Every row comes from one small tree of marks. The marks that hang from a mark follow it in brackets, in the order of their numbers. Every link used is in the known rows. Which tree was each row made from?
Known rows:
k664{k964{k28}}: [-1.29 -1.62  0.90  0.34  1.28  0.36 -0.21 -2.15  5.29  0.35 -0.44 -0.91
  0.05  0.50  0.33  2.14  1.78]
k667{k964{k91}}: [-2.76 -0.76 -1.03  0.87 -0.72  0.53 -0.72 -0.51  1.87 -0.27 -0.35  0.44
  0.19  0.77 -0.50  1.21  0.96]
k964{k28 k91 k234 k667}: [-0.39  1.10 -0.06  1.45 -1.59 -0.80  0.46 -0.35 -5.32  0.58  1.97  1.31
  0.27 -0.63 -0.42 -2.03 -2.75]
k964{k28 k234}: [-0.92 -0.75  0.54 -0.19 -0.28  0.38 -0.46 -0.32  1.22  0.19  1.62 -0.45
 -0.45 -1.58  0.21 -1.27 -0.33]
k964{k28 k91 k417{k197}}: [ 0.25 -0.23  0.55  0.17  1.02 -0.91  0.68  0.13  2.00 -0.02 -0.31  0.72
  0.20  0.22  0.12  2.22  1.48]
k28{k964{k234 k667}}: [ 0.40 -0.14 -1.06 -0.17 -0.72  1.57 -0.48 -0.10 -0.64 -0.34 -0.57 -1.27
 -0.29  0.37 -1.07 -1.41 -1.46]
k652{k964{k234 k417 k667}}: [ 0.39 -0.41 -0.39 -0.13  0.42  0.55 -0.16  0.00 -0.28 -0.21  0.64 -0.11
 -0.26  0.63  0.13 -1.64 -0.21]
k652{k964{k28 k91 k234 k417}}: [-1.14 -0.71 -0.13  0.80  0.53 -0.80  0.04  0.58 -2.49 -0.07  0.53 -0.42
  0.10 -0.11  0.33 -0.59 -1.23]
k964{k28 k91 k417}: [-0.82 -0.71  1.04 -0.42  0.14 -1.10  0.96  0.06  0.96  0.15  0.28  1.04
  0.23 -0.10 -0.10  1.28  2.10]
k857{k964{k417{k197}}}: [-0.06 -0.25  0.54 -1.71  2.54  0.58 -0.25  0.46  8.80 -0.11 -1.83 -0.77
 -0.45  1.08 -0.49  2.84  4.91]
k667{k964{k234 k417}}: [-0.57 -0.98 -0.18 -0.35 -0.43  0.81 -1.00  0.10  2.30 -0.35  0.52 -0.42
 -0.31 -0.73  0.62 -0.27  1.62]
k664{k964}: [-1.04 -1.75  0.35 -0.21  1.60  1.12 -0.67 -1.26  6.88  0.26 -0.22 -0.98
 -0.17  1.20 -0.14  2.32  2.89]
k91{k964{k234}}: [-0.47 -0.29 -0.31 -2.33 -0.11  1.18 -0.73  1.33  0.49 -0.08  0.22 -0.53
 -0.44 -0.38  0.05 -0.56 -0.94]
k964{k28 k91 k234 k417{k197}}: [ 1.03  0.26  0.36  0.57  0.67 -0.95  0.09  1.20 -1.14  0.11  1.10  0.06
 -0.04 -0.98  0.49  0.46 -0.45]
k664{k964{k28 k234 k417}}: [ 0.48 -1.31  1.35 -0.03  1.29 -0.13 -0.29 -0.82  2.93  0.39  0.58 -1.24
 -0.11 -0.61  1.06  1.05  1.62]
k28{k964{k91 k234 k417{k197} k667}}: [ 2.02  0.65 -1.23  0.41 -0.01  0.50 -0.02  1.08 -2.52 -0.39 -1.04 -0.87
  0.03  0.88 -0.84 -0.06 -1.54]
k857{k964{k667}}: [-1.19  0.42  0.22 -0.98  0.74  0.70  0.04 -0.76  5.44  0.26 -1.20  0.27
 -0.20  1.39 -1.21  0.84  3.06]
k28{k964{k91 k234 k417 k667}}: [ 1.08  0.28 -0.85 -0.04 -0.72  0.36  0.21  1.03 -3.28 -0.25 -0.54 -0.64
  0.07  0.59 -1.02 -0.83 -1.15]
k964{k28 k234 k417{k197} k667}: [ 2.63  0.83  0.76  0.09  0.11 -0.23  0.41 -0.59 -0.32  0.11  0.94  0.59
 -0.16 -0.94  0.84 -1.10 -0.56]

Write each row's tree:
[ 2.12  1.46  0.24  1.16 -0.26 -1.21  0.74  0.29 -3.93  0.31  1.19  1.19
  0.24 -0.47  0.34 -0.71 -1.66]  k964{k28 k91 k234 k417{k197} k667}
[ 0.16  0.83  0.13 -1.29 -1.24  0.24  0.23 -0.24 -3.34  0.16  0.10  0.53
  0.03 -0.65  0.38 -1.72 -3.17]  k91{k964{k28 k234 k667}}
[-0.41  0.07 -0.43  1.50 -0.34 -0.60 -0.48 -0.02 -1.27 -0.25 -0.02 -0.10
  0.21 -0.80  0.87  0.63 -0.68]  k667{k964{k28 k91 k234 k417{k197}}}
[-0.79  1.01  1.01 -0.30  0.39 -1.26  1.20 -0.48  1.16  0.44 -1.32  1.04
  0.39  0.93 -0.67  1.24  2.34]  k857{k964{k28 k91 k417 k667}}
[-1.27 -0.31 -0.01  1.09 -1.04 -0.70 -0.27 -0.02 -2.17 -0.08  0.51  0.17
  0.24 -1.03  0.69 -0.13 -0.35]  k667{k964{k28 k91 k234 k417}}
[ 2.40  1.00 -0.16 -2.09  0.17  0.67 -0.03  1.09 -0.73 -0.16 -0.35  0.28
 -0.21  0.15  0.54 -0.44 -1.13]  k91{k964{k234 k417{k197} k667}}
[ 2.14  1.12  0.39 -1.50 -0.15 -0.09  0.42  0.23 -2.26 -0.03 -0.50  0.36
  0.03 -0.55  1.00 -0.64 -2.22]  k91{k964{k28 k234 k417{k197} k667}}
[-0.52 -0.64  0.35  0.12  0.39 -0.18  0.75 -1.72  0.68 -0.17 -0.75  0.54
  0.17  0.87  0.29 -0.49  0.09]  k652{k964{k28 k417 k667}}
[-0.14 -0.06 -0.97  0.95 -0.01  0.16 -0.96  0.85  0.31 -0.35  0.21 -0.19
 -0.01 -0.10  0.38  0.84  0.36]  k667{k964{k91 k234 k417{k197}}}
[ 0.03  0.37 -1.49  0.64 -1.04  0.80 -0.24  0.60 -3.48 -0.18 -0.39 -0.81
  0.03  0.77 -1.47 -1.10 -2.37]  k28{k964{k91 k234 k667}}
[-0.28  0.23 -0.21  1.28 -0.23 -0.98  0.56 -0.19 -4.68  0.09  0.59  0.47
  0.32  0.31  0.23 -1.56 -2.29]  k652{k964{k28 k91 k234 k417 k667}}
[-2.99 -0.64 -0.48  1.45 -1.11 -0.21 -0.24 -1.34  0.17 -0.15 -0.52  0.59
  0.43  0.08 -0.06  0.92 -0.13]  k667{k964{k28 k91}}
[ 0.17  0.44  0.45  0.42 -1.17  0.15  0.16 -1.21 -1.64  0.37  1.74  0.70
 -0.16 -1.10  0.06 -2.41 -1.64]  k964{k28 k234 k667}
[-2.37 -0.24 -0.64  1.79 -1.37 -0.26 -0.72 -0.49 -2.30 -0.03  0.61  0.03
  0.22 -0.92  0.25 -0.43 -1.71]  k667{k964{k28 k91 k234}}
[ 1.00  1.01  0.72  0.57 -1.17 -1.37  0.98  0.25 -5.10  0.50  1.78  1.47
  0.29 -0.82  0.12 -1.68 -1.11]  k964{k28 k91 k234 k417 k667}
[ 0.05 -0.48  0.02  0.68  0.03  0.20 -0.75 -0.68  1.64 -0.39 -0.21 -0.58
 -0.12 -1.15  1.24  0.31  0.09]  k667{k964{k28 k234 k417{k197}}}
[-0.09  1.41  0.84  0.04  0.12 -1.30  0.72  0.38 -1.39  0.57 -0.19  0.48
  0.20 -0.06 -0.37 -0.15  0.97]  k857{k964{k28 k91 k234 k417 k667}}
[ 0.50 -0.72 -0.98 -0.40  1.05  0.71 -0.06  0.93  2.37 -0.65 -2.22 -1.29
 -0.03  1.43 -1.06  2.22  1.09]  k28{k964{k91 k417{k197}}}
[ 1.36  0.30 -1.08  0.09  0.28  0.51  0.47  0.25  0.02 -0.50 -2.15 -0.33
  0.21  1.83 -1.14  1.32 -0.11]  k28{k964{k91 k417{k197} k667}}
[ 0.67 -0.37  0.28 -3.01  0.22  0.73 -0.33  1.77  0.68 -0.17  0.14 -0.39
 -0.42 -0.50  0.48 -0.27  0.33]  k91{k964{k234 k417}}
[ 0.58  0.71  0.68 -1.39  0.79  0.24  0.04  0.55  3.15  0.32 -0.15 -0.17
 -0.37  0.27 -0.45 -0.26  2.95]  k857{k964{k234 k417 k667}}
